Each row was made from one small tree. The marks that hang from a mark follow it in brackets, in the order of their numbers. Every link used is in the known rows. Write each row's tree.
Known rows
q95(q89 q540 q893): [ 41   8 -21  -6  32 -12 -39  48 -17   6 -16   7 -13 -24  -8  16 -32   6
  -9  22]
q365(q552(q89(q95 q920) q540)): [ 54  -9 -31   0  41  -5  -3 -18 -73  20  -3   5 -29 -47  -5 -24 -33 -39
  33 -16]
q89(q95(q893(q540)) q552 q920): [ 56  24 -25 -40  32  -7 -21   6 -78  40 -20 -13  -9  -9   9   0 -69  -6
  20   4]
q89(q95): [ 37  -9 -15 -13  22  39 -17  -9 -36  26 -16   9 -27 -39  19  -8 -38 -23
  -4   5]
q540(q95 q552): [ 26 -20 -25 -25  12  41 -25   0  11  39 -22  -7 -32   0  19 -22 -35   8
   4  25]
q95(q540(q552(q89(q920))) q893): [ 66  23 -28 -14  44  -9 -29  46 -30  -6  -7  -4 -17  -1  -7  -7 -56  26
   4  18]
q95(q540 q893): [ 41   9 -29 -17  38  -1 -50  31  -1   4  -9  20  -6 -26  11  24 -40   6
 -12  33]
q920(q89(q552)): [ 10 -30 -13 -24  33  44   8  14 -54   8 -23  -1 -31 -33   0 -13 -50   1
   9   4]
q95(q893): [ 38  -7 -24  -6  32  16 -35  23  -5  14 -16  19 -23 -21  19  12 -39  -4
 -10  27]
q365(q552): [ 23 -31 -33   2  18  28 -16   5 -16  19 -29  13 -40 -32  10 -18 -28 -16
  18  16]
q552(q89 q540): [ 37 -13 -21   9  46   4 -17  -1 -11   8 -10   8 -25 -47   0   2 -36 -30
  11   6]
q893(q540(q95(q89(q920)) q552)): [ 48   7 -25 -21  17  -6 -17  -3 -33  32 -35 -42 -37  31  -8 -34 -44  24
  32   3]
q89(q95 q920): [ 52   0 -25 -13  36  26 -21 -12 -61   8 -13   2 -17 -24  21 -16 -45 -15
   4  -8]
q95(q89(q920) q540(q552) q893): [ 56  27 -29 -16  36  -9 -37  55 -32   7 -26 -13 -12   8  -7 -10 -41  31
   2  20]
q95(q540(q552) q893): [ 40  17 -26 -26  26  17 -43  43  12  25 -21   9 -13 -12  10   8 -44  22
 -10  43]
q365(q552(q540)): [ 19 -20 -39  -1  31  12 -27  -8  -4  32 -30  13 -28 -41  12  -6 -21 -31
  25  19]
q552(q89(q95)): [ 49 -20  -6   3  25  30   6  -1 -50  13  -2   5 -39 -47   2 -15 -41 -25
  -1  -6]
q893(q540): [ 37  -5 -21  -8  24  11 -24  -9  -8  18 -34  -8 -37 -19   6   1 -49  -3
  16  15]
q552(q89 q540(q95)): [ 33 -24 -26  -5  40  -4 -22 -15  -5  27   2   3 -23 -35   3  -2 -28 -27
   9   9]
q540(q95(q89(q920) q893) q552): [ 50   3 -28 -21  22   0 -30  31 -28  32 -19 -15 -21  27   3 -24 -32  23
   5  14]

Write each row's tree
[ 39  -6 -29 -15  22  16 -22  12 -33  24 -29 -28 -32  20   1 -39 -33  17
  15   2]
q540(q95(q89(q920)) q552)
[ 63   4 -15  -9  29  30   6   6 -64  12 -12 -16 -39 -16   0 -37 -56   0
  13  -9]
q540(q552(q89(q95 q920)))
[ 30   4 -46 -39  53 -18 -51   4 -29  43 -10   4  12  -8  21   6 -43 -16
  11  16]
q89(q552(q540(q95(q893))) q920)
[ 34  -3 -24 -28  36  26 -15   1 -79  21 -26  -7 -12 -29  17 -22 -58 -22
  14 -10]
q89(q95 q552 q920)
[ 55  14   2 -46   8  33  11   2 -47  44  -9 -10 -43  -5  -1  -4 -56  20
   5  20]
q920(q89(q95(q893(q540(q552)))))
[ 38   3   1 -50  19  18  12   8 -80  42  -7  -8 -25 -24  -3   6 -64  -2
  10   7]
q920(q89(q95(q893(q540)) q552))
[ 33 -14 -18 -13  13  -8 -18  -8 -18  35 -24 -25 -37  -1  -7 -10 -33  -2
  17   4]
q893(q540(q95(q89)))
[ 48  15 -17 -24  14  13 -24  19   5  42 -34  -8 -36   6   7   4 -55  21
  10  39]
q95(q893(q540(q552)))
[ 47   8 -13  -2  20 -14 -21  25 -24  27 -29  -9 -35  -8 -11  11 -40   2
   9  19]
q95(q89 q893(q540))
[ 21  -9  -9 -44  32  33   3  13 -75  16  -3  -3 -11 -49   0  -3 -52  -4
   3   1]
q920(q89(q95(q540) q552))
[ 20 -17 -17 -26  12  -7 -12   5 -37  47 -34 -34 -28  -7 -13 -15 -45  -6
  27   3]
q893(q540(q95(q89(q552))))
[  9 -10 -19  -6  35   3 -19  19 -33  33 -44 -11 -15 -44  -5  -5 -37 -32
  18   6]
q95(q89(q552(q540)))
[ 42  -7 -46 -13  34 -35 -38   6 -38  40 -11   3 -12  -1   0 -11 -13 -15
  25   7]
q365(q552(q540(q95(q89(q920) q893))))
[ 61  -3 -28 -19  34   2 -20  20 -29  19   1  -7 -26  18   3 -24 -44  17
   4  14]
q540(q95(q893) q552(q89(q920)))
[ 49  23 -14 -38  19  24 -34  31 -14  40  -9   5 -11 -22  14   7 -46   8
 -13  33]
q89(q95(q540(q552) q893))
[ 31 -28 -29  12  36  -1  -7  -1 -22  21 -15  11 -38 -50  -7 -14 -24 -33
  30   8]
q365(q552(q89 q540))
[ 35 -16 -20 -11  19  -1 -30  21 -15  30  -8   6 -22  -2   3  -1 -21  -3
  -9  18]
q540(q95(q89 q893))
[ 25 -19 -32 -18  33   0 -20  15 -63  20 -26 -23 -14  -1  -3 -30 -39  -5
  20 -11]
q540(q95(q89(q552 q920)))
[ 64  11 -21  -4  33   2   0   5 -41   6 -32 -32 -48   4 -14 -28 -66  21
  35   2]
q893(q540(q552(q89(q920))))
[ 59   2 -36 -11  55 -31 -37  -1 -26  17  15   9  -8 -11   4   4 -35 -16
   8   6]
q552(q89(q920) q540(q95(q893)))
